Each row comes from the steps of one path. Every step used is in the known rows, and no mark comes twice. Write the path behind each row, first mark first.
(in the rows, 128 means zero)
Known rows
S J Z: [119 116 157 156 122 142 132 130 115  59 107 131 153  84  90 153 111 132
 126 104 143 123 114 133 126  99 121 142 124]
B D: [126 149 111 126 128 151 151 145 163  78 130 123 126 133 130 113 102 117
 127 120 134 125 139 133 137 131 145 127  78]
A D: [133 170 133 129 128 132  99 118 170 148 134 125 155 118  79 136 105 114
 109 138 136 110 154 135 154 119 138 107  97]
Z G: [132 120 138 123 120 126 130 134 112 112 117 124 152 133 121 131 118 104
  94 132 118 126 106 136 110 114 149 125 127]
E L X: [136 140 118 120 139 101 141 128 130 174 120 127 165  67 143 111 131 123
 139 119 157 143 134 122 116  82  99 118  92]
X L E D G: [137 159 115 128 108 132 130 136 120 128 153 140  91 167 124 135 158 138
 126 145  79 120 165 120 117 121 111 136 128]
A D E: [155 173 123 140 135 138 107 124 168 213 131 123 123 142  91 132 100 102
 124 129 124 133 132 128 154 115 111 128 118]
J S X: [130 111 161 121 131 141 147  98 114 155 114 131 146  66  87 136  83 136
 136 116 164 116 134 121 130 130 149 136 149]
P G D B: [118 146 121 123 155 148 139 139 131  97 136 142  65 175 163 133 128  93
 118 135 118 116 131 136 110 126 125  76 136]
A D E L X: [162 170 110 127 147 103 121 124 155 237 124 126 143  85 125 111 127 112
 145 126 140 155 132 124 129  86  90 121 102]
X L E D A: [155 180 100 129 116 147 165 136 150 194 127 123 139 144  23 125 144 119
 137  98  99 141 146 135 150 130  99 124 137]
C D G Z: [ 96 137 115 128 115 108 114 139  84  17 137 128 101 160 209 132 145 118
 127 136 128 115 114 119  99 125 126 129  61]
X L E D G Z: [130 162  98 138 101 109 134 152  95  52 152 133  83 177 177 129 152 150
 142 150 110 128 122 110 112 125 104 132 104]
G P: [105 108 138 127 132 120 120 126 158 129 106 122 125 128 120 121 131 124
 129 115 180 159 120 127 132 127 124 128 155]
C D E: [127 126 126 132 137 133 125 122 140 172 125 121 127 155 142 137 121  96
 125 118 115 139 128 126 126 118 120 137 118]
X L E: [149 114 121 137 111 116 171 125 147 164 129 123 148 142 121 129 151 155
 132 145 125 124 152 120 119 108 120 131 143]
G Z J S X L E D: [151 132 123 134 118 124 150 126 130 153 148 134 134 135  99 136 141 178
 151 147 109 141 148 117 152 152 136 124 179]
A D E L: [160 179 111 138 136 114 105 107 156 231 134 127 139 108 157 122 110 112
 128 128 142 136 124 136 129  83  92 112 138]
J Z G D B: [121 157 134 133 148 141 126 146 137  80 120 140  94 172 163 139 131  93
 105 138 113 129  91 148  98 132 134  99 126]
Z J S X L: [144  59 149 125 127 111 149  99 115 154 133 131 162  86 135 137 117 163
 129 105 157  83 143 124 149 138 138 142 181]
J S: [106  81 150 115 130 144 108 105 137 112 121 121 159 107  93 128  91 140
 125 131 133 116 135 127 127 133 150 131 120]
E D G Z J S X: [126 119 149 122 129 132 126 114  87 127 136 140 124  87 119 139 111 148
 141 122 138 117 135 120 144 157 150 137 146]
J S X L E D A: [162 166 117 124 123 150 165 117 144 214 122 127 134 121   5 126 129 132
 148  97 104 140 143 132 148 143 112 130 162]
G Z J S: [101  61 143 120 132 126  99 119 115  87 129 120 173 111 136 127 112 156
 132 133 141 115 124 127 147 158 158 129 116]
P G Z: [110 141 103 133 116 115 148 148  82  19 136 128 101 140 173 121 113 120
 130 127 144 126 106 112 116 103 128 111 113]
G D E: [128 136 117 132 140 146 132 146 142 176 134 121 106 162 142 130 118 108
 126 134 132 135 118 126 138 124  94 125 143]
Z J S X L E: [158  86 141 133 122 117 169 106 135 202 126 129 160 104 107 132 148 171
 142 140 131 118 157 121 134 136 145 138 178]
B D G Z: [116 160  99 133 113 123 133 159 100   4 139 127  80 161 200 114 126 124
 138 135 134 121 107 119 110 131 123 137  49]
S X L: [153 110 134 134 117 108 175 114 112 140 132 132 144  96 142 138 115 145
 127 100 171  90 136 119 137 109 114 138 166]

Write each row's path
[ 99 131 133 127 130 133 124 151 127  57 125 127 131 146 148 133 136 113
  91 147 116 123  91 144 108 127 139 118 146] | J Z G D
[107 117 144 134 127 112 112 134 146  83  93 126 125 130 125 121 139 112
 109 120 150 171  76 137 108 123 147 144 172] | J Z G P
[135 180 119 132 116 149 147 139 154 163 140 132 134 147  63 136 130 139
 134 150 100 159 161 121 140 123 126 114 135] | L E D
[104 138 130 122 127 127  98 134 140 115 126 135  74 155 123 126 149 121
 129 123 136 158 133 124 127 137 114 134 155] | E D G P
[153  96 131 135 115 106 160 117 107 154 133 131 126 124 151 129 161 173
 148 148 124 115 145 115 119 140 136 144 157] | D G Z J S X L E
[104  75 132 117 133 133  96 127 119  58 137 124 133 129 161 116 122 150
 135 136 117 111 129 130 139 170 163 139  92] | B D G Z J S
[123 130 124 127 120 115 117 129 150 138 129 134  72 171 130 124 174 142
 137 136 122 159 141 121 120 137 110 137 178] | X L E D G P
[ 95 120 135 117 124 126 107 121 108  82 135 133 112 148 170 140 151 100
 107 127 101 100 155 130  99 122 136 134  78] | C D G
[152 158 104 137 135 152 148 146 162 156 128 121 101 155 129 114  97 102
 139 116 123 146 120 126 141 125 117 145 103] | B D E
[119  93 158 140 131 118 110 128 135  86  88 125 118 124 109 133 144 122
 116 116 146 170  79 139 110 125 139 139 190] | S J Z G P
[116 143 120 117 133 141 140 120 138 147 109 117 160 127  69 129 137  82
 118  80 121 121 136 145 133 130 124 121  87] | C D A
[ 99  65 142 118 129 125  89 120 101  77 134 125 149 120 154 126 124 150
 129 135 126 107 129 127 137 159 154 138 105] | D G Z J S
[100  60 137 117 135 127 105 118 102  72 133 125 150 113 144 123 114 147
 129 131 126 113 128 125 141 150 164 123 135] | P G Z J S
[101 114 136 123 128 118 105 128 134 113 113 129  87 141 146 122 151 117
 125 119 157 147 127 125 114 128 117 141 140] | D G P
[150 194 123 137 137 154 144 135 158 163 132 144  97 173  97 141 126 114
 139 142  99 156 146 129 123 129 124  94 120] | L E D B
[107  87 143 119 133 124  70 113 123  94 139 125 148 122 135 128 125 149
 126 144 118 103 138 131 146 164 160 129 101] | A D G Z J S
[137 126 147 126 126 133 139 114  95 155 133 139 121  95 107 137 127 157
 150 139 126 131 144 117 137 158 154 137 152] | L E D G Z J S X
[129  88 165 121 137 137 140 101 110 174 119 133 169  56  94 139  99 143
 131 112 161 109 143 126 151 147 161 136 155] | Z J S X
[153 148 111 127 144 104 140 132 134 218 119 125 145  84 145 109 127 114
 149 116 148 159 123 119 119  80  83 130 105] | D E L X
[147 144 110 129 139 116 120 126 127 199 132 125 121 133 201 120 130 111
 117 138 131 142  95 140 104  91  90 109 169] | Z G D E L
[159 105 139 134 117 120 174 104 138 187 123 128 142 111 103 131 135 167
 145 142 132 122 150 116 118 122 135 138 171] | J S X L E
[130 118 110 135 113 106 129 150  98  97 154 133 131 155 182 133 172 157
 133 139 113 116 143 122 147 149 124 132 120] | X L E D G Z J
[117 153 112 117 135 154 147 143 139 151 119 116 139 133  67 122 133  94
 119  96 138 117 124 145 144 137  97 111 112] | G D A
[112  93 135 121 126 133  96 124 115 107 141 129 135 139 124 128 139 163
 140 155  96 131 143 123 137 166 155 132 122] | L E D G Z J S
[158 159 100 126 148 112 146 138 149 199 122 125 130  94 153  98 126 114
 154 117 138 162 123 122 121  91  93 131  90] | B D E L X
[103  53 155 114 137 139  98 107 132 134 127 123 185  97 105 131 110 146
 121 126 130 108 149 133 152 154 163 131 129] | Z J S
[111 114 132 115 133 135 124 147 127  98 131 122 129 159 148 132 138 113
  93 155 119 118 111 141 115 134 134 104 148] | Z G D
[118 141 140 138 115 125 129 140 115  60 109 130 157 117 123 132 116 102
  91 123 114 132  83 140 101 105 154 144 122] | J Z G
[138 174  98 122 130 160 164 144 158 132 113 116 134 125  58 106 111  89
 132  77 128 128 127 145 147 138 120 129  71] | B D A
[130 110 143 122 133 133 138 117  99 106 129 134 117  86 143 125 110 144
 143 120 146 111 129 124 137 162 162 145 123] | B D G Z J S X
[142 121 136 144 140 147 122 146 124 146 119 123  98 156 127 142 129 110
 117 134 104 145  86 137 119 121 105 135 173] | S J Z G D E
[120  75 130 122 122 120 102 120 115 102 147 129 135 147 143 127 148 176
 140 150  95 118 143 122 139 165 147 137 141] | X L E D G Z J S
[138 157 112 139 136 115 119 130 129 166 127 129 125 125 199 121 128 111
 115 133 128 146  79 143  99  86  93 122 166] | J Z G D E L
[123 169 132 124 121 130  88 123 134 123 142 134 108 136 120 135 129 106
 106 139 110  94 160 132 127 119 127 126  78] | A D G
[118 176 113 134 113 111 100 142 106  47 142 129  99 151 167 129 128 121
 126 146 135 110 119 121 122 123 118 124  62] | A D G Z
